Each row comes from the steps of one walk. Every step used is in the known rows, and no mark comes twice. Write the walk behind each row, first mark first.
In the rows, 128 means zero.
Known rows:
Z/J/L/B/F/D: [123 130 141 152 123 124 127 106 140 138 140 115 124 166 121 120 129 145
 135 110 142 116 113 122 133 136  94 142 130 132 133 137 152 139 147 119
 135 138 114 144 122 120 139 130 112 112 128 126 127 136 118  46 111 155
 149 104]
Q/D/X: [129 128 133 121 129 140 130 101 123 115 120 117 133 146 126 134 138 123
 129 157 127 152 136 122 142 117 128 147 132 127 138 130 130 104 130 114
 129 124 126 142 148 129 132 125 180 130 123 128 114 128 128 159 130 127
 131 120]
M/L/B: [127 117 126 132 122 137 118 108 125 138 118 137 134 116 146 127 158 130
 129  76 140 130 131 118 120 132 102 150 127 126 134 123 148 133 119 121
 122 134 156 148 128 154 138 129 104 137 129 119 127 140 123 121 127 132
 116 103]
C/V/W/L/B/F/D: [129 120 129 133 122 103 120 124 143 134 154 136 128  86 152 119  88 144
 119 101 147 119 103 125 113 137 141 110 128 125 125 148 153 110 145 130
 130 131 135 122 129 137 121 130  89 133 123 130 132 138 126  81 127 110
 148  65]
V/W/X/D: [129 124 127 121 127 121 127 132 152 129 136 127 131 122 147 134 129 126
 138 147 121 138 120 135 140 120 128 116 130 127 128 110 101 128 116 149
 141 127 116 122 118 175 129 123 133 138 125 138 125 128 139 159 142 127
 123 113]
G/R: [124 124 123 132 131 147 120 122 126 124 119 127 142 148 127 124 150 113
 130  99 124 133 130 131 148 135 117 149 128 125 126 132 144 124 115 121
 119 140 114 152 128 136 155 125  94 134 129 127 131 135 126 117 125 138
 105 140]
W/X/D/F/B/L: [127 140 131 130 130 123 132 157 115 129 107 121 120 112 113 136 151 131
 130 186 121 109 108 132 137 123 136 134 127 130 134 125  95 142 136 135
 132 115 138 115 117 103 100 124 190 123 128 131 127 134 133 136 135 108
 125 146]
Q/D: [128 123 132 128 129 143 127 102 126 126 132 123 139 141 144 130 140 119
 131 126 124 152 129 123 137 124 126 151 134 126 134 136 144 119 128 115
 132 128 127 150 147 139 142 125  82 136 117 128 119 128 128 158 127 126
 135 113]
B/F/D/Q: [129 125 130 140 129 126 150 135  87 129 138 120 125 129 106 126 143 126
 127 161 127 100 114 128 145 138 144 146 128 128 128 143 152 134 130 114
 134 141 120 139 132 121 130 132  72 121 127 137 119 132 124  67 125 111
 129 111]
R/G/V/W/X/D: [131 136 120 135 127 114 131 136 142 125 132 136 132 106 139 128  95 131
 138 135 116 145 151 136 134 125 123 130 132 128 128 120  87 124 124 147
 142 125 137 127 130 134 153 120 141 122 140 138 129  95 136 163 133 141
 119 153]
E/F: [127 109 131 129 128 137 125 130 121 122 164 135 131 144  97 121 130  90
 137 106 123 121 125 129 122 127 129 140 129 129 133 131 141 127 116 115
 129 143 120 138 124 156 137 133 125 134 119 127 124 136 128 128 127 127
 119 143]
J/L/B: [125 124 130 128 120 136 122 102 122 130 138 128 135 172 136 132 125 131
 137  98 140 123 144 123 124 129  94 143 126 129 129 129 144 124 121 132
 126 131 122 138 126 138 130 137 105 108 124 120 133 140 123 107 116 128
 121 116]
X/W: [128 125 125 118 126 141 134 134 133 130 134 125 131 140 144 133 130 118
 130 116 122 125 122 122 146 127 134 105 129 128 132 125 146 134 111 136
 130 121 122 137 129 147 130 129 107 143 118 128 123 134 134 114 129 126
 120 126]
G/V/W/X/D/F: [131 128 136 127 129 120 121 147 141 115  93 122 134 124 103 132  85 120
 128 170 118 127 158 125 151 112 125 115 128 129 135 116  95 127 118 149
 135 125 127 115 124 139 143 128 174 118 144 139 127 128 137 154 144 137
 124 166]
E/F/D/Q: [129 116 140 132 128 129 142 156  80 119 163 129 126 140  82 126 131  92
 134 163 124 115 118 125 130 133 144 139 131 128 136 135 138 136 123 117
 134 145 113 134 126 123 134 133 107 127 131 133 117 131 125 126 124 123
 119 145]
C/V/W/X/D/F/B/L/M: [126 133 127 113 136 109 140 142  93 120 109 121 117 104 141 132  99 124
 112 159 125  98 101 130 115 121 139 105 122 132 120 125 102 134 133 151
 131 114 125 116 130  99 101 130 174 124 126 130 128 123 132 148 139 119
 133 121]
Z/J/L/B/X/D/F: [125 136 138 141 121 125 148 111 135 130 102 108 118 173 112 130 133 149
 143 143 140 138 137 119 138 107  90 131 127 134 136 113 119 132 129 132
 136 123 124 124 125 129 127 144 126  86 133 122 125 135 128 159 123 166
 136 142]
M/L/W/V: [124 123 129 128 138 155 100 114 161 131 118 141 137 106 150 131 143 119
 125  79 137 142 151 139 126 124 100 120 127 126 115 122 140 136 123 122
 118 126 145 143 108 140 122 127 101 146 124 119 133 133 125 140 130 131
 112 100]
C/V/W/X: [130 122 123 111 126 126 123 113 135 121 141 131 138 114 152 124  79 125
 120 120 126 144 124 135 135 127 121 114 128 126 125 124 115 102 119 140
 130 126 119 123 123 172 118 125 123 148 117 134 127 136 130 157 139 127
 119  79]
E/F/B/L: [126 124 133 133 133 124 135 147 117 129 163 133 121 132 107 119 148 103
 134 112 119 110 104 129 107 138 138 135 127 131 135 140 135 143 139 110
 123 132 138 143 126 119 130 130 130 133 119 121 126 139 125 113 122 114
 130 144]
P/V/W: [131 119 127 116 131 123 135  99 134 126 143 128 133 171 145 122  72 117
 129 120 123 142 144 128 127 129 135 118 128 125 129 126 152 118 124 132
 127 145 137 141 131 168 145 129  68 139 115 125 128 137 126 115 135 116
 128 122]
F/D: [127 131 132 146 129 140 115 134 129 132 140 125 132 134 135 126 137 123
 128 139 123 140 111 126 136 145 137 147 130 125 130 133 144 139 130 117
 136 134 119 146 123 139 128 126 108 150 120 132 117 132 126 117 124 124
 123 120]
V/W/L/B/X/D/F: [130 122 128 117 121 103 129 134 159 127 115 132 117 107 129 133 142 147
 130 141 143 136 125 124 123 111 140 115 125 130 129 119 116 117 133 140
 132 121 135 113 125 153 118 141 116 108 136 128 133 134 135 179 139 121
 134 127]
Z/J/L/B/F/D/Q: [124 128 143 140 121 122 153 115  97 132 136 112 123 166 101 122 129 144
 138 141 144 100 126 120 141 129  99 139 128 133 136 133 153 138 139 121
 131 137 111 137 123 108 136 135  75  93 136 127 126 134 116  48 112 155
 142 101]
P/V: [130 128 126 134 130 142 132 100  96 128 139 125 136 165 134 120  81 114
 128 117 125 136 153 127 129 126 130 138 128 125 125 131 148 123 123 127
 129 144 135 137 126 144 131 131  80 137 113 123 125 138 124 113 130 114
 117 134]
M/L: [128 116 125 143 131 143 124 112 130 137 113 133 137 119 139 130 159 117
 124  92 125 139 126 124 141 135 101 149 128 125 132 124 148 130 116 121
 120 130 160 148 131 157 140 129  92 144 124 120 126 136 125 133 126 126
 118 106]
V/W/X/D/F: [131 122 129 114 127 116 130 139 152 119 110 125 127 131 111 138 125 117
 128 181 121 127 118 130 152 112 131 117 130 129 136 112 105 125 118 150
 137 126 121 115 122 153 126 126 176 128 133 138 125 126 138 158 140 126
 126 135]
Z/J/L/B/X: [122 134 133 134 121 132 136  93 137 134 131 114 125 176 140 122 134 154
 138  88 142 153 143 125 126 125  84 139 125 133 130 120 123 124 134 125
 131 129 116 143 122 156 128 139  82 105 125 120 125 140 120 143 119 168
 126 107]
V/W/L/B/X: [129 123 123 111 121 112 123 115 163 131 145 138 124 103 152 126 142 153
 125  84 146 150 132 128 113 127 133 120 123 127 124 126 120 111 137 129
 124 126 130 128 121 175 119 137  74 125 130 124 132 140 127 167 134 126
 124  96]
X/D/F/B/L/W/R/G/V: [128 140 122 139 143 128 126 149 134 126 106 138 119 137 112 127 127 133
 137 132 108 113 138 143  99 127 138 130 129 131 118 134 120 145 133 127
 117 118 120  99 142  45 132 118 159 109 142 128 146 100 129 135 119 129
 151 188]
C/V/W/X/D/F: [132 122 125 118 127 118 138 134 132 120 110 124 131 120 128 134  78 121
 124 175 123 133 115 130 146 109 130 109 128 128 133 117 111 110 112 153
 137 120 124 107 128 146 116 130 166 130 124 137 126 130 138 168 142 125
 128 112]
C/V/W: [131 113 122 118 130 130 136 107 137 124 140 127 135 136 161 123  78 120
 125 105 122 143 120 132 125 131 128 118 128 126 129 128 159 106 112 132
 126 127 128 139 139 173 137 132  78 145 114 125 125 137 130 144 131 126
 129  86]
C/V/W/R/G: [133 115 107 115 128 122 144 100 134 127 151 141 134 147 156 123  91 122
 117 100 113 155 107 142 110 135 133 131 132 124 120 135 151  95 113 132
 115 131 103 100 147 139 139 125  89 150 116 125 142 104 129 153 121 129
 146  97]
D/F/B/X/W/V: [127 150 127 105 126 125 132 167 145 131 108 116 124 112 124 134 121 136
 117 156 130 132 120 123 141 124 137  91 127 129 130 131 109 144 135 128
 128 114 123 121 110  92 108 140 134 136 121 125 126 142 133 158 133 120
 123 134]
M/L/W/X/D/F/B: [127 137 130 129 139 135 106 151 161 135  87 134 128  95 107 138 161 119
 132 151 125 117 105 134 130 117  99 119 128 126 125 106  95 154 124 141
 129 126 148 127 117  98 111 115 189 130 140 129 128 133 131 157 138 125
 120 130]
Q/D/F/B/L: [128 132 132 123 134 128 137 125 123 126 104 119 123 136 117 130 152 126
 122 161 123 131 107 121 134 131 140 147 131 128 141 142 142 130 149 105
 122 121 146 144 150  92 133 126 122 124 121 125 122 133 125 143 122 114
 151 133]
M/L/J: [125 111 123 135 133 151 122 105 128 137 116 130 136 116 147 122 164 120
 123  80 128 147 129 135 128 136 101 147 125 126 129  99 149 135 117 125
 121 131 153 152 133 151 135 121  99 141 127 120 125 132 124 136 126 165
 119 117]

Write each row's walk:
[124 130 122 125 135 138 128 129 118 135 140 122 122 127 157 116 158 136
 129 101 125 125 115 142 111 144 140 144 123 129 125 111 142 149 140 117
 122 125 136 151 131 121 119 117 105 137 119 122 128 136 124 117 122 154
 130 131]  F/B/L/J
[129 131 128 123 124 136 152 146  70 120 127 120 132 123 115 137 140 125
 138 179 126 117 142 136 153 109 129 136 129 128 128 116  98 127 106 142
 138 122 113 113 114 138 108 128 117 119 129 135 121 127 135 153 139 121
 103 126]  W/X/D/Q
[129 132 131 151 130 124 127 127 133 130 131 117 124 131 110 126 143 129
 124 170 127 111 109 125 139 139 142 140 127 128 132 142 137 122 139 113
 136 136 120 137 132 123 124 124 208 135 127 135 116 134 125  73 126 112
 132 121]  B/F/D/X
[130 134 115 128 126 137 131 136 118 127 130 135 136 147 134 129 101 124
 127 103 108 135 152 127 127 132 130 117 132 127 123 136 128 129 111 132
 120 120 112 100 140 103 148 123 114 136 132 128 142 101 133 125 121 139
 134 165]  X/W/R/G/V
[127 133 128 137 125 138 126 132 114 128 134 124 134 123 132 134 140 126
 138 147 122 134 129 135 144 115 124 136 131 127 127 115  97 130 114 141
 142 124 118 119 112 156 110 123 148 135 122 135 124 128 136 155 139 125
 112 124]  W/X/D
[125 128 128 119 142 137 117 135 155 125 115 129 120 129 114 127 150 126
 126 127 125 105 113 137 113 134 142 126 123 132 122 130 146 141 138 115
 118 127 136 142 130  95 119 124 149 126 129 127 131 137 122 111 123 118
 132 144]  D/F/B/L/W
[131 149 128 143 126 128 131 148 120 125 126 128 129 139 119 131 100 130
 121 157 110 140 141 122 129 139 141 112 132 125 130 137 108 126 123 128
 126 121 109  95 140  75 144 117 230 139 140 135 131  98 130 118 118 135
 138 171]  F/D/X/W/R/G/V
[129 127 134 133 128 136 142 142  84 125 135 120 130 135 119 129 135 122
 130 168 125 127 124 128 144 136 144 147 130 126 130 131 144 139 121 118
 131 136 112 141 127 122 128 130  75 133 128 133 116 131 124 119 124 120
 116 120]  F/D/Q
[129 131 117 148 129 139 131 118 110 126 130 136 137 125 129 121 103 125
 132 102 119 140 159 132 126 138 126 161 130 127 128 137 134 119 123 120
 128 130 141 148 138 128 155 128 104 126 133 125 128 102 125 131 118 141
 112 169]  R/G/V
[124 118 120 134 132 144 133 111 114 128 139 124 126 140 154 116 159 133
 125  93 128 133 138 141 120 140 138 144 123 133 125 113 147 126 129 120
 124 124 133 149 132 155 121 122 104 133 118 125 127 130 125 115 124 156
 125 136]  B/L/J
[127 136 129 106 122 142 128 138 130 120 123 118 130 126 136 137 111 125
 123 149 134 125 149 125 150 114 137  92 128 128 133 127 121 121 119 134
 125 111 115 117 105 127 111 133 212 144 121 125 128 133 134 124 133 125
 111 131]  D/X/W/V
[128 127 131 154 123 114 114 119 136 137 113 128 125 106 118 126 163 143
 122 128 143 107 110 113 123 141 112 144 127 128 137 135 134 130 138 112
 131 139 154 142 134 121 133 123 204 128 135 129 119 137 121  67 127 118
 134 103]  M/L/B/F/D/X
[125 132 127 138 135 140 121 130 140 129 133 130 122 113 153 135 157 136
 142 122 127 123 139 145 126 120 131 114 126 133 115 120  97 135 127 141
 140 115 122 125 114 146  96 117 151 126 122 138 127 126 133 145 138 119
 117 128]  B/L/W/X/D
[128 129 123 136 121 121 136 133 125 129 108 119 120 136 119 132 145 145
 137 147 137 122 129 121 122 114 137 141 127 134 131 121 116 130 120 128
 142 128 123 126 131 130 119 141 124 110 128 130 115 135 133 167 138 127
 125 148]  L/B/X/D/F
[132 124 122 125 129 123 124 122 147 123 139 147 134  99 134 125  99 127
 127  99 125 149 157 134 131 132 131 136 130 122 122 136 134 110 134 132
 118 124 156 134 132 147 158 129  89 124 143 122 143 100 127 144 120 135
 121 143]  R/G/V/W/L
[128 125 134 119 117 118 147 157  91 133 143 128 122  93 115 133 141 143
 124 143 148  89 119 114 138 123 151 100 129 128 128 143 144 134 134 133
 131 125 131 115 120 105 107 133  85 112 134 132 131 133 129  50 126 108
 133 105]  X/W/L/B/F/D/Q
[129 119 119 121 131 128 124 117 145 123 142 147 131 100 149 116 105 129
 122  81 128 153 161 143 120 133 133 135 127 125 121 110 133 113 135 138
 117 126 148 137 135 140 151 121  99 121 144 123 144  96 126 142 118 173
 123 155]  R/G/V/W/L/J
[127 134 144 124 124 127 122 166 133 120 156 127 126 119  97 130 105 100
 129 174 132 128 126 119 135 125 146  83 131 128 140 136 110 137 130 126
 136 124 110 117 102 104 115 131 252 146 125 133 120 129 134 121 130 121
 124 153]  E/F/D/X/W/V
[132 155 126 122 130 117 140 146 134 130  96 125 129 134 115 132 113 140
 118 142 107 157 127 117 121 129 126 116 136 127 132 142  94 133 139 117
 127 117 122  99 169  39 149 124 119 118 135 130 130 102 131 186 123 137
 157 169]  Q/D/F/B/X/W/R/G/V
[122 138 133 124 135 127 133 154  77 123 104 120 116 112 116 137 157 124
 115 170 127  86 111 130 123 124 139 133 122 131 121 126  94 150 137 140
 130 118 121 119 118  92  96 129 196 118 133 129 130 121 129 128 135 118
 123 156]  W/X/D/F/B/L/M
[131 133 131 105 131 111 122 157 156 126 111 122 126 119 110 137 128 122
 129 189 118 119  92 130 144 120 134 117 129 126 135 111 100 142 129 148
 133 129 119 119 121 126 124 122 183 133 134 134 128 134 137 154 137 124
 131 134]  V/W/X/D/F/B
[123 130 132 132 139 131 140 148  83 126 105 121 115 127 125 135 157 117
 120 159 123  85 110 126 113 125 147 138 122 132 122 129 139 157 133 130
 125 120 127 135 131  82 115 135 149 116 127 121 129 122 128 120 127 118
 132 163]  X/D/F/B/L/M
[130 139 116 143 119 118 130 128 129 143 109 141 130 112 148 127 132 156
 126  52 125 152 158 116 106 137  99 115 128 128 122 129 100 135 119 126
 123 120 146 107 145 100 147 126  98 126 136 124 134 107 128 157 127 146
 133 144]  M/L/B/X/W/R/G/V
[127 123 129 159 124 119 116 120 136 148 124 132 127 102 134 123 166 139
 126  96 140 107 103 116 121 146 107 149 129 128 131 137 150 146 138 111
 134 141 158 150 132 126 136 126 105 136 128 128 119 137 121  63 124 119
 138  94]  M/L/B/F/D
[131 119 131 124 132 131 113 122 141 117 128 130 141 162 134 124  90 118
 125  96 109 144 161 131 124 133 127 125 129 125 123 130 139 127 113 126
 112 134  99 105 135 143 161 127  85 141 133 128 140 135 129 127 131 139
 143 132]  G/V/W/R
[128 123 133 131 119 119 137 141  82 129 145 132 126  97 103 126 147 141
 124 137 150  94 124 124 129 130 145 140 127 127 125 144 145 125 138 118
 127 135 130 121 117 116 112 135  78 107 138 128 130 134 121  64 125 107
 131 102]  W/L/B/F/D/Q
[127 131 127 123 133 130 134 140 120 128 109 121 122 131 114 128 150 125
 121 148 122 111 110 127 131 136 144 144 124 130 133 136 146 134 137 113
 117 124 141 140 131 102 123 132 143 127 126 122 131 140 124 109 122 112
 131 143]  D/F/B/L
[128 133 130 132 132 123 126 145 133 134 163 131 123 130 102 117 144 110
 136 112 121 133 101 130 104 136 128 135 128 130 131 130 107 138 136 110
 133 140 122 141 127 128 124 134 110 132 118 126 119 144 127 169 129 125
 122 135]  E/F/B/X
[126 141 136 109 138 133 111 128 150 122 107 127 123 115 113 131 153 131
 120 154 129 131 117 133 121 123 131 124 129 130 127 132  99 126 153 120
 128 121 130 133 132  93 107 113 178 124 130 136 122 129 124 156 131 121
 140 127]  Q/D/F/B/L/W/X
[130 130 116 141 128 141 125 117 108 123 133 137 138 150 121 123 107 123
 124  91 111 143 160 137 119 136 126 158 132 125 120 139 130 116 117 122
 116 133 112 104 140 114 150 126 108 133 133 125 143 101 125 135 118 138
 131 164]  W/R/G/V
[132 121 132 114 130 125 126 103 131 123 148 136 134 131 141 124  78 120
 123 116 131 148 147 130 131 125 138 114 126 121 121 128 149 108 136 139
 118 138 151 124 119 170 129 132  64 136 122 120 141 136 126 123 133 107
 127 112]  P/V/W/L
[130 124 133 123 121 101 111 125 164 127 142 135 120 101 117 127 137 146
 121 139 148 114 110 122 122 131 148 118 126 126 130 137 135 109 151 127
 127 133 129 123 122 141 122 125 203 125 137 131 131 135 125  71 129 111
 142 100]  V/W/L/B/F/D/X
[127 116 126 134 140 150 107 109 162 134 116 141 135 118 144 130 159 115
 129  78 127 138 132 134 121 131 101 129 126 128 119 119 149 136 117 120
 121 133 146 154 129 151 134 122  97 143 128 123 128 134 124 134 128 133
 117 108]  M/L/W
[132 129 130 120 124  99 139 120 134 129 117 129 116 127 128 129  89 145
 130 144 144 140 149 121 117 107 141 106 125 128 130 123 117 112 137 147
 134 132 150 111 124 143 118 141  96 103 131 125 134 137 132 166 145 105
 133 134]  P/V/W/L/B/X/D/F
[125 123 132 131 138 151 117 101 159 128 136 133 136 174 135 133 132 119
 138  98 128 132 141 141 128 127  92 122 126 129 117 125 145 127 122 134
 125 129 115 141 128 140 128 129 101 112 125 124 135 136 124 116 115 128
 121 112]  J/L/W
[128 137 106 118 114 117 139 119 137 139 144 136 123 139 152 129 154 154
 128  85 129 145 119 125 105 132 135 115 130 131 118 131 111 124 120 131
 130 124  98  94 137 116 118 127 105 131 121 130 132 106 131 153 126 133
 136 129]  L/B/X/W/R/G
[130 143 123 143 118 109 124 140 121 128 130 131 122 132 110 126 107 150
 126 136 127 105 136 115 112 136 142 112 131 130 129 147 115 125 133 124
 131 129 106  91 141  68 137 118 232 118 141 137 132 102 127  54 120 131
 152 161]  L/B/F/D/X/W/R/G/V
[127 138 138 120 116 128 113 149 129 127 136 130 122 101 131 136 139 143
 129 151 147 125 123 114 130 128 150  97 128 125 135 128 119 124 135 136
 130 118 131 112 112 122 102 124 226 134 135 128 127 134 131 105 126 118
 126 123]  F/D/X/W/L/B
[129 112 127 100 120 122 112 116 153 126 148 142 131 109 146 130 132 135
 127  89 146 133 132 127 119 124 137 122 125 125 125 124 147 113 131 135
 118 130 131 127 116 173 128 130  97 131 132 121 139 137 127 126 129 125
 129  97]  V/W/L/B
